Known rows, with every way that one mark hangs from another:
roze(lere): [ 5  4 -3  9 -2 -4 10 -1 -4 12 -2 -1  3  0  2 -3  1 -1 -1 -5  1  4  0 -2
 -3  6 -1 -3  2  3  9  1 -2  7  1 -5  1  3 -1  4 -6 -3]
savem(raso): [-4  4  0  2 -2  8  2 -3  5 -3  2 -6  5 -1  7  2 -6 -9  4  5 -4 11 -3  1
 11  5  3 -6 -1  3 -6 -3 -4  6  2  4  0 -3  2 -3  1  0]
veferoz(lere(gika(baral) gofezu kuzes pazum petaf roze)): [ 10 -22 -16  15 -28   4  21   1  -5 -20 -22   5  -7  -5  17  -2  42  45
 -21 -16  52  13 -11  23 -33 -29  -7  11  -9  -9  22 -24 -16  18  -9 -16
  19  22  -5  39  -2  29]
romil(lere(gika(baral) gofezu(raso) roze)): [ 16 -11  -7  10 -11   5   7  -9  -2   9  -8  -8   0  -1   6   3   5  31
  -7  -6  34  16 -12  15 -22  -8  -4  -8 -11   1  -2 -20  -3  20  -9  -7
  12  20  -9  18   7   7]
roze(lere(gika(baral) kuzes pazum petaf veferoz)): [ 10 -13 -20  20 -30 -10  14   4 -13  -6 -19  11  -5   0  11 -12  31  25
 -18 -16  51  11 -11  14 -19 -26 -15  18  -4  -9  26 -14 -15  15  -5 -24
  13  13  -1  37 -15  21]
raso(gofezu rusok): [-14  -2  14   1   7  19  -1  -7   8  -7   7  -8   5  -5  10  -2  -7 -10
   6   3  -5  12  -2  -4  -2   8   0 -14  -8   8 -14 -10 -11   3  11  -6
  -5  -3   2   1  -7   4]
kuzes(lere(gofezu(raso) veferoz)): [  3   2   6  10  -3  24  17   2  14   6   7   4   5  -1  10  -4  14  19
  -7  -8  27  15 -11  14   0   2   2  -8   6  11   8  -9   4  11  -3  -1
   5   4  -7  16 -10   6]
gika(lere): [  7   1  -8   9  -4   2   3  -2 -10   3  -7  -1   2  -4   2  -6   2  -1
  -1   0  14  -4  -1   0 -11  -1  -1   0   3   1   6   6  -5   7  -1  -3
   0   2   7   0   1  -2]
muzosa(lere(gika petaf)): [  6  -3  -9  12 -13   2  14  -2 -11   5  -9   8  -2  -1   0  -6   6  17
 -11  -3  17   5  -5   7  -9 -12  -3   2   3  -5  17  -3 -10  13   2   0
   6  16   1  20   4   8]
petaf(lere(kuzes roze veferoz)): [ 17  -4 -10  11 -15  11  21   3   0 -10  -3   9   2   3  14  -5  27  22
  -6 -12  39   4 -10  19 -12 -11  -3   6   0  -5  15  -9  -1  20   0 -10
  -3   9  -7  24  -8  14]
valaf(pazum): [ -5 -10  -9   3  -7  -2  -3   5  -6   4   4  -1  -5  -1   2  -3   4  -3
  -2   7   0  -7   0   0   2  -5  -8   3   4  -1   1   7   3   3  -5   1
   1  -5   5   3  -5   3]
muda(pedit valaf): [-13 -10  -9  -1  -7  -5   0  -4  -1  -1   4   1  -7  -1 -14   1  -3   0
 -13   0  10 -18   4  -7  -8  -9 -11   7  -6   7  10  18  -9 -10  -9  -2
 -15   0   9  -8   2  -1]
valaf(sedeku): [ -5 -10  -3   2  -3  -4   2  -1  -5   0  -1  -2  -5  -3   0   0   4   2
  -2   3   1 -10   1  -2   1  -6  -4   6  -1   1   2   7  -1   6  -8  -6
  -6  -2   7  -3  -5   3]
kuzes(lere): [ 6  1  1  3 -1  2  9  0 -2  6 -2  4  2  2  0 -5 -2  9 -5 -5  4 -3 -3  0
 -2 -1 -3 -3  4 -1 11  1  0  4  2 -5  4  5  2  9 -2  0]
gika(baral lere(gofezu petaf)): [  5  -7 -10  15  -9   6   7  -4 -15  -8 -11  -2   1 -13  10  -5  15  20
  -5  -1  41  -2  -5   8 -27 -14  -5   6 -10  -3   7  -7  -7  12 -11  -7
   9   5   0  10   1   0]
romil(lere(gofezu petaf roze)): [ 13 -12  -8  15 -14  15  20   1  -4   2  -4   5  -3  -6  19  -1  20  22
  -3  -8  33   5 -13  19 -27  -6  -4  -1  -6   0   6 -16   3  20   1  -2
   0  13  -4  10   7  15]
muda(pedit): [ -6  -5  -3   1  -5  -1  -1  -5   0  -4   2   0  -3   0  -8  -1  -2   0
  -6  -2   7 -11  -1  -4  -7  -4  -5   4  -4   5   3   9  -7  -5  -6  -1
  -9   1   2  -6   1   1]
maponu(lere(gika kuzes)): [  8   0  -1   7 -11   0   5   0 -12   4  -5   3  -2   6  -5  -3   5  18
  -5 -12  31   2  -6   7 -13  -8  -1   2   1  -3  17  -5 -10  16   0  -9
  -1   6  -2  17   3  11]
veferoz(lere(gika gofezu(raso) kuzes petaf)): [  7  -5   0  14 -17  25  26   1  11   2  -4   2   3  -4  16  -4  24  28
 -16 -13  36  17 -10  18 -19  -9   7  -2  -4   2  15 -20 -14  22   0   0
  14  13  -9  25  -1  19]
maponu(lere(gofezu(raso) kuzes pazum petaf veferoz)): [  2  -4   5  19 -22  22  19  10   3   0   2  17  -1  -2  14 -10  36  17
 -13 -14  55  20 -20  29 -20  -8   1   0   6   6  20 -16  -7  17   1  -2
   0   0  -2  27 -11  28]
roze(lere(gika(baral) pazum(valaf) petaf)): [  4 -19 -17  14 -23 -17   0   7 -24   7 -18   0  -6   0  -3  -6  13  24
 -23  -9  23   6   0   0 -15 -28 -15   9   5  -9  27  -2 -17  13  -8 -16
  14  13   3  24  -4  14]
kuzes(lere(gika(baral) gofezu pazum petaf roze veferoz)): [  7 -21 -15  13 -25   3  17   5  -6 -16 -20   9  -7  -3  14  -2  40  47
 -19 -17  61  11 -16  24 -24 -33 -12  11  -6  -4  22 -21  -8  15  -8 -20
  16  22  -3  40  -9  25]
muzosa(lere(kuzes pazum)): [  6  -4  -8  12 -17  -1  14  -2  -9  -1  -6  13  -4   2   4  -9  11   7
 -12  -2  14   9  -3  11  -5  -4  -8   5  13  -3  20   0  -1   4  -2  -2
   4   8   6  19  -2  11]
roze(lere(gika(baral) kuzes pazum(valaf) petaf veferoz)): [ 10 -22 -21  22 -33  -8   8  10 -21  -5 -17   7  -7   2   8 -12  32  35
 -25 -15  49   7  -5  11 -15 -33 -20  17   4 -11  35  -8 -15  20 -11 -25
  12  11   0  36 -10  23]
pedit(muda(valaf(sedeku))): [-15 -19 -13   2  -7  -8   1  -6  -6   5   2  -7 -14  -5  -7  -1   0   4
 -14   6   6 -24   3 -11 -12 -17 -14  14  -2   5  13  24  -5  -3 -15  -6
 -18  -9  14 -10  -5   5]
kuzes(lere(pazum(valaf) petaf roze veferoz)): [  8 -22  -9  14 -23   8  13  16  -8  -8 -11  14  -6   1  10 -10  37  29
 -22 -12  32  -2  -9  18 -13 -26 -14   7  10  -4  32  -1  -6  13  -1 -14
   3  12   8  27  -7  28]
lere(gika gofezu kuzes petaf roze): [  7 -12  -9   9 -18  16  17   1   1 -15  -9   2  -2  -4  18   7  33  33
  -5 -14  49   9  -9  22 -29 -19   1   9 -20  -2  12 -25  -5  17  -3  -7
   7  14 -11  19   4  23]
pazum(valaf): [-1 -9 -1  2 -3  1 -6  6 -8  1  2 -4 -2  2 -3  0  0  8 -7  1 -1 -4  6 -4
  3 -8 -5  0  7 -1  9  7  0  5 -6 -2 -1 -2  0 -1  4  3]
tafak(savem): [-4  3  5  5  3  3  1 -5  5 -7  2 -5  5 -1  8 -1  0 -7  7  4 -7 10  1  0
  9  1  0 -9 -5 -1 -4 -5 -4  3  4  1  2 -3  8 -1 -1  1]
gika(baral lere(kuzes pazum petaf roze)): [ 16 -16 -16  17 -25  -3  11  -3 -18 -17 -23   9  -1  -8  12 -13  32  18
 -12  -6  49  -3  -8  19 -40 -24 -11  15 -12 -12  19  -8 -14  12  -7 -17
  10  13  10  23  -2  18]
veferoz(lere(gika(baral) kuzes roze)): [ 19 -12 -10   7 -15  -4  12  -7  -5 -15 -17  -4  -2   1   5  -5  19  36
 -12  -9  29   1  -4  10 -20 -19  -7   5 -11 -12  14 -12 -15  17  -9 -19
  14  20  -5  29   0  13]
kuzes(lere(gika gofezu(raso(rusok)) roze veferoz)): [  4  -3   6   7  -7  29  18  -1  16  -5  -2  -5   7  -1  14   1  21  27
  -4 -11  37  26 -16  18  -8  -5   6 -14  -7  15   7 -26  -6  20   3 -11
   6  13  -7  26 -12  16]
kuzes(lere(gika gofezu pazum(valaf) petaf roze veferoz)): [  4 -26 -14  15 -28  14  16  17  -8 -10 -14   8 -10   0  13   0  43  48
 -24 -19  53  10 -12  22 -17 -34 -12   8   7   2  33 -13  -5  20  -6 -14
   9  19  -1  34  -4  34]

Rows:
[  2 -11  -9  12 -23   6  12  10   0 -15  -7  18  -5  -1  16 -10  33   9
 -12 -10  36   7 -11  19 -11 -17  -8  15   1  -5  16  -9  -5   5   1  -9
   2   2   4  21 -11  24]  lere(kuzes pazum petaf veferoz)
[-18 -20 -18   3 -14  -6  -3   0  -6   3   8   0 -12  -1 -13  -2   1  -3
 -15   7  11 -26   5  -7  -7 -15 -19  10  -3   6  11  25  -6  -6 -14  -1
 -13  -5  14  -5  -3   3]  muda(pedit valaf(pazum))
[ -8 -26  -2  17 -23  19  17  14  -3   5   0   8  -6  -4  11  -8  33  28
 -26  -7  36   4 -10  16  -6 -25 -11   3  15   8  29   1  -4  20 -12  -8
   1   3   8  21 -15  26]  kuzes(lere(gofezu(raso) pazum(valaf(sedeku)) petaf veferoz))
[  0  -3  -2  10 -11  -3   2  11  -9   0  -4  13  -7   5  -3  -9  16   7
  -7  -9  25   6 -12  11  -1  -6  -6   1  17   2  15   3  -6   6   2  -7
  -7  -1   8  18  -9  16]  maponu(lere(pazum veferoz))
[  1  -7 -15  12 -20 -10  13   6  -9  11 -16   8  -3  -1   4  -5  16   9
 -14 -13  19  12  -7   6 -14 -14  -3   6   3  -2  20  -7 -14  10   6  -9
   8  12   3  19  -7  17]  roze(lere(gika pazum petaf))
[  0 -20 -15  13 -28   3   9   6  -5 -22 -15   8  -8  -3  16  -2  37  36
 -16 -14  63  14 -13  21 -18 -31 -11  19  -8  -6  16 -22  -8  11 -12 -16
  15  10  -6  34  -8  25]  lere(gika(baral) gofezu kuzes pazum petaf veferoz)
[  5 -16  -6  10 -25   8  10  -3   2 -13 -14   3  -1  -4  14   2  34  32
 -16 -11  52  20 -12  26 -32 -25  -1   8 -18  -3  10 -28 -12  13  -8  -9
  18  17  -8  29  -2  26]  lere(gika(baral) gofezu(raso) kuzes pazum petaf roze)
[  3 -19  -4  11 -23  17  16   9  -1   6 -10   3  -2  -1   7   2  29  37
 -26 -14  36  17  -9  20 -22 -25  -3  -4   3   4  27 -14 -10  19  -3  -4
  13  19  -1  27   0  29]  kuzes(lere(gika gofezu(raso) pazum(valaf) petaf roze))
[ 14 -12 -10  11 -19  -1  15  -2  -8  -9 -15   3  -2  -2   6 -11  17  31
 -17 -10  31  -1  -5   7 -20 -22  -8  10  -8 -15  18 -11 -20  18  -6 -15
  16  16  -3  30   0  13]  veferoz(lere(gika(baral) kuzes petaf))
[  1  -8  -5   7 -15   0  14   7  -4   3 -10  15  -2  -2   5  -9  13   8
 -16  -9  14   1  -8   8 -12 -13  -6   4   8  -4  19  -2  -7   3   6  -5
   7   9   8  17  -6  15]  kuzes(lere(pazum petaf))
[ 18  -8  -7  23 -19  24  20  -4   0 -17  -8   3   7 -11  24 -10  42  30
  -7  -5  70   9 -14  29 -37 -16  -3   6 -19  -1  12 -19  -8  24 -12 -12
   9  10  -4  25  -7  16]  gika(baral lere(gofezu(raso) kuzes petaf roze veferoz))
[  5 -15 -14  11 -23  -8   8   6 -11  -7 -19  12  -6   1   2 -11  22  30
 -21 -13  41   5 -13  11 -11 -31 -15  12   2 -10  23  -7 -13   8  -3 -21
  16  17   5  37 -10  18]  kuzes(lere(gika(baral) pazum petaf veferoz))
[ 11 -11  -7   9 -18   3  18   2   2 -12 -12   8  -4   1  12  -8  29  16
 -13 -10  16   7  -6  16 -15  -8  -4   3   4  -4  18  -7  -9   9   1  -9
   5  12   4  23  -5  23]  veferoz(lere(kuzes pazum roze))
[  2   2  -7  15  -5   9  16   4   2   2   2  -1   1  -2  14   0  20  15
   0 -10  28  13  -7   9  -1   3  -2   0   5  10  10  -9   6  13  -4  -7
   0   2  -9  11 -12   4]  roze(lere(gofezu veferoz))
[ 13  -8  -7   6 -14   5  17   1  -4  -1 -14   6   0  -1   5  -2  18  27
 -11 -12  28  -1  -9  13 -23 -20  -2   3 -10  -7  19 -11 -11  17   6 -11
   8  20  -1  23   1  16]  kuzes(lere(gika petaf roze))
[  2  -7  -9  19 -20  13  21   4  -3 -10  -2  14  -7   0  15  -6  30  22
 -11  -8  40  18 -10  21  -4  -6  -9   7  14   5  21  -8   5  10  -8  -3
   3   7  -2  27  -8  17]  muzosa(lere(gofezu kuzes pazum veferoz))
[ -4 -23  -3  23 -27  18  20   5 -11   5   0   9  -6  -5  11  -9  28  23
 -25   0  31   9  -4  18 -13 -18 -10   5  12   4  30   1  -5  22 -16   1
   2   6   7  19  -6  23]  muzosa(lere(gofezu(raso) kuzes pazum(valaf(sedeku)) petaf))
[ -5  -9  -3   9 -15  11   7   2   2  -2  -6  -3   3  -2   6  -2  12  22
 -15 -10  39  33 -16  11  -2 -17   0  -6   7   8   5 -22 -13  15  -3  -9
  12   9  -7  33 -18  11]  petaf(lere(gika(baral) gofezu(raso(rusok)) pazum veferoz))
[-20 -29 -22   4 -13 -10  -2  -1 -11   9   6  -7 -20  -6  -5  -3   4   2
 -16  12   6 -31   3 -11 -11 -22 -22  17   2   4  15  31  -2   0 -21  -5
 -17 -14  18  -6 -10   8]  pedit(muda(valaf(pazum sedeku)))
[  5  -9  -9  18 -24   3  18  -2  -3   6 -12   2   3  -4  12  -4  24  24
 -19 -13  47  26 -10  17 -26 -16  -4   5  -9   0  18 -24 -14  16  -7 -11
  20  14  -7  30 -10  16]  roze(lere(gika(baral) gofezu(raso) kuzes pazum petaf))
[ 15 -20 -15  13 -29  -5  16   1  -8 -16 -25   7  -6  -2  10 -10  34  35
 -22 -13  40   5  -9  18 -29 -29 -10  12  -8 -15  22 -16 -22  16  -4 -18
  18  23   2  38  -3  28]  veferoz(lere(gika(baral) kuzes pazum petaf roze))
[  3  -8 -13  22 -25  12  27  10  -1  -5  -6  14  -3  -4  25  -7  42  19
 -12 -17  50  17 -13  22 -17 -11  -6  12   3   4  24 -17  -2  15  -2 -12
   4   4  -4  25 -16  24]  roze(lere(gofezu kuzes pazum petaf veferoz))
[  2 -20 -18  24 -32  10  19  15 -11  -3 -10   6  -8   0  17  -2  41  36
 -22 -21  57  17  -8  18 -15 -26 -12  13   8   2  36 -14  -6  23  -8 -16
   7   9  -5  32  -9  31]  roze(lere(gika gofezu kuzes pazum(valaf) petaf veferoz))
[ 13  -1   2  18 -15  28  30  -7   6  -2   1   8   6  -6  20  -5  28  22
  -7  -3  38  17 -10  28 -25  -1   4  -3  -8   2  15 -19  -3  20  -2   6
   5  14  -7  22   1  16]  muzosa(lere(gofezu(raso) kuzes petaf roze))
[ 20  -8 -15  20 -21  17  21   2  -7 -18 -12  11   2  -7  21 -12  41  18
  -4  -8  56  -4 -11  24 -30 -15  -5  12 -12  -6  19  -8  -7  21  -1 -14
  -1   9   5  20  -5  20]  gika(lere(kuzes petaf roze veferoz))
[-10 -23   2  10 -16  19  11   5  -3   3   1  -7   0  -5   8   2  20  16
 -17  -3  18  17  -5  10  -7 -17   0 -10  11  14  13  -6  -9  24  -6  -2
  -4   3   4  14 -14  19]  petaf(lere(gofezu(raso(rusok)) pazum(valaf(sedeku)) roze))
[  6 -12 -12  11 -20   5  11   2   1  -3 -10   1  -1   0   7   2  27  36
 -17 -12  50  27 -16  22 -13 -23  -1   0   3   2   9 -20  -8  18  -8  -7
  13  19  -9  35 -11  17]  petaf(lere(gika(baral) gofezu(raso) pazum roze veferoz))
